Each row was made from one walk, in order. Every step used is in the known rows, and no mark comes twice. Write each row's walk.
Known rows:
rulu > siso > gebab: [ 19  14  16   3  24 -42  -9 -21  -7   0  29 -14   2  16 -17 -22 -11  26
 -26   8  10 -17  14 -11]
rulu > siso > gebab > sukilo: [ 11  18  16  -8  38 -36  -8 -19   0  10  29 -12   2  20 -12 -15 -14  24
 -28  -4   8  -9   7 -21]
rone > zape > gebab > sukilo: [  8  32  11 -13   3 -40 -21 -12   4   0  19  -3   1  24 -19  -7   6  -5
 -20  33  -4  -5 -10 -14]
siso > gebab > sukilo > rone > zape > pibod: [  3  39 -17  -3  29 -36 -20 -17   0 -12  18 -13  -3   9 -11 -13   2  24
 -36  12  13  -6  -8 -10]
zape > gebab: [ 16  24  21  -3  -2 -44 -15 -16   1  -3  23  -8  -4  23 -30 -12   1  -4
 -25  38   1 -17  -4 -13]
rone > zape: [ 12  34  11   9   4 -42 -22 -11  -9  -4  29  -8   3  10 -22 -19   4   7
 -11  34   1 -10   3  -2]
sukilo > rulu > siso > rone: [ -4  19  24   7   9 -31  -4 -21   5  -5  30 -12  12  11 -18 -18  -5  29
 -12  -9   7  -9   5 -15]
rulu > siso: [  9  24  26   8  18 -41 -11 -19  -7   0  28 -15   4   8 -21 -21  -6  18
  -4   1   5 -14   6 -12]
rone > zape > gebab > sukilo > rulu > siso: [ -4  26  10  -1   8 -33 -19 -21  10 -11  15   0  10  17  -7  -8   3  20
  -6 -13   5  -3 -10  -6]
pibod > zape > rone: [ 11  40  34  -3 -16 -39  -7 -13  -4   2  34  -7 -10  19 -25 -18   0 -15
  -1  29 -17 -14  -4 -22]
rulu > sukilo > rone: [  4  35  -2  13  10 -36 -19 -26   0 -18  20  -9   1   4 -21 -25   2  14
 -15  12   7 -11 -13   3]
pibod > zape > gebab > sukilo > rulu: [ -2  37  13 -10   1 -33 -15 -19  12   0  22  13  -6  25 -16  -5  -8  -6
 -11   3  -1  -5 -12 -24]
rulu > zape > gebab > sukilo > rone: [  4  27   3  -5  21 -30 -20 -18  19 -11   9  -7  -1  23 -18 -10   1   6
 -10  -8   7  -1 -30 -22]
pibod > siso > rone > zape > gebab > sukilo: [ 11  23  33 -25  -1 -35  -6  -6   6  12  21  -8  10  27 -19  -2   8 -16
  -7  45  -4   1 -12 -11]
siso > rone: [  8  25  27  -4   2 -36  -6 -11   0   4  35 -13   3  19 -29 -16   0   3
 -25  39  -2  -9   4 -23]
pibod > zape > gebab > sukilo > rulu > siso: [ -6  29  22  -9   6 -34 -11 -24   9  -1  20   7   2  17  -9  -8 -10   4
   6 -24   2  -5  -8 -25]
zape > pibod > siso: [ 10  38  33   2  13 -42  -9 -14 -13   9  29 -24  -4   0 -30 -15   0  -3
   0  38   8 -11  -6   1]
rone > zape > pibod > sukilo > rulu: [-10  46  -4   4   3 -42 -22 -20   2 -15  18  -7   2 -15 -16 -18  14  12
 -11  21   4   0  -3  -7]
rone > zape > gebab: [ 17  26  12  -1  -9 -46 -22 -14  -4 -10  20  -6   2  19 -24 -12   7  -5
 -16  44  -1 -14  -3  -4]
gebab > sukilo > rulu: [ -6  38  11   6  25 -28 -16 -15  11   4  31  -1  -4  16 -19 -11  -9  19
 -27  -3   7  -1  -9 -13]
gebab > sukilo: [  2  36  18  -4  25 -34 -15 -11   3  12  32  -8  -4  19 -23 -12  -8   5
 -23  17   1  -3  -5 -22]
sukilo > rone > zape: [  9  35  -7  18  17 -38 -23 -13  -1 -18  21  -6   2   7 -18 -18   2  19
 -14   9   7  -8  -6   2]
gebab > sukilo > rone > zape > pibod: [ -8  49  -7   3  24 -34 -22 -15  -1 -11  18 -14  -1   1 -16 -12   6  16
 -14   5   7  -1 -17 -11]
siso > rone > zape > gebab > sukilo > rulu: [ -4  27  10 -13  -6 -30 -14 -12  17  -6  21   2   8  29 -16  -3   8   5
 -27  24  -1   1 -12 -16]

Write each row's walk:
[  0  44   4  -9   1 -49 -20 -16  -6  -6  19 -14   2 -13 -20 -20  17  -2
  -8  41  -2  -3   1 -16] -> rone > zape > pibod > sukilo
[  4  26  -3   3  29 -25 -18 -19  15   0  25  -5  -1  23 -12 -16 -13  27
 -30 -10  13   0 -13 -14] -> siso > gebab > sukilo > rulu > zape
[ -1  39  -7   7  29 -32 -23 -11   6  -8  21  -3   1  12 -13 -12   2  18
 -18  -2   6   0 -12  -8] -> gebab > sukilo > rone > zape
[  8  42   7  13  18 -39 -17 -14 -10 -11  17 -19   1  -6 -19 -16   7   9
   7  18  13  -7 -15  13] -> sukilo > rone > zape > pibod > siso
[  8  35   7  -5  44 -34  -8 -16   2   6  22 -17  -8   9 -16  -9  -7  16
 -27   8  19  -4 -13  -4] -> zape > pibod > siso > gebab > sukilo > rone
[  8  23  11   9  -5 -34 -20 -21  12 -15  15  -5   2  20 -23 -16  -1  10
  -8   7   7  -9 -20  -6] -> sukilo > rulu > zape > gebab
[ -1  38   4   4  36 -30 -16 -12  10  -1  24  -6  -6  15 -19 -11  -7  17
 -27  -6   9  -2 -12 -19] -> gebab > sukilo > rone
[ 21  18  34 -15 -13 -41  -7  -7  -1   2  22 -11  11  23 -24  -8  10 -14
  -3  58  -2  -7  -6   0] -> pibod > siso > rone > zape > gebab
[ -4  38  12 -18  -7 -45 -11 -14  -1  -4  22 -17   9  -6 -22 -17  21  -4
 -13  55  -6   1   4 -26] -> siso > rone > zape > pibod > sukilo
[-13  24  25  -3  21 -25  -4 -18  13   6  31  -9  11  16 -13 -11  -6  28
 -17 -17   5   1  -1 -25] -> gebab > sukilo > rulu > siso > rone
[  5  25  20 -24  -7 -36 -12  -9   9   2  22  -6   9  30 -20  -5  10  -8
 -25  45  -8  -2  -7 -26] -> siso > rone > zape > gebab > sukilo
[  7  32  40  -9   2 -39   0 -12  -9  12  32 -27   4   6 -30 -14   4  -6
  -5  48   5  -8  -3 -10] -> zape > pibod > siso > rone
[  7  20  -1   0  49 -33 -10 -20   9  -3  21  -9   0  17  -7 -14 -12  36
 -32 -27  15  -7   0 -18] -> rulu > siso > gebab > sukilo > rone
[ 16  22  18  -2  -6 -40 -18 -19   3  -8  16 -12   1  20 -27 -17   2  -5
  -4  28   2 -12 -16 -14] -> rulu > zape > gebab
[ -6  43  -3  -1  22 -44 -15 -20   5 -13  15 -14  -6 -13 -22 -17  10  10
 -20  12   7  -4  -8 -21] -> zape > pibod > sukilo > rone
[ -2  26   3  -3  22 -44 -10 -29   5  -9  18 -13   1 -10 -10 -20   1  31
 -25  -4  13  -8   8 -14] -> zape > pibod > sukilo > rulu > siso > gebab
[ -6  38  21   4   1 -21 -14 -14  20  -1  26 -12  -4  22 -18 -15   1  12
  -9 -10  -6   3 -28 -15] -> gebab > sukilo > rulu > zape > rone
[  3  30   5  -5  23 -35 -17 -14  15  -8  15  -3  -7  25 -20  -4  -1   6
 -30   2   6  -7 -18 -20] -> zape > gebab > sukilo > rone
[ 19  33  -2   7  24 -41 -15 -15 -10 -11  18 -18  -1   1 -14 -17   2  17
 -15  23  19 -10  -6  15] -> sukilo > rone > zape > pibod > siso > gebab
[ 11  16   6  14  24 -36 -10 -24   1  -7  28  -7   3  13 -12 -19 -14  41
 -29 -14  16 -15   9  -2] -> sukilo > rulu > siso > gebab
[ -3  35  -3  -1  23 -28 -17 -24   9  -3  23 -15  -2  12 -14 -17  -7  24
 -26   0  15  -3 -17 -15] -> siso > gebab > sukilo > rulu > zape > pibod
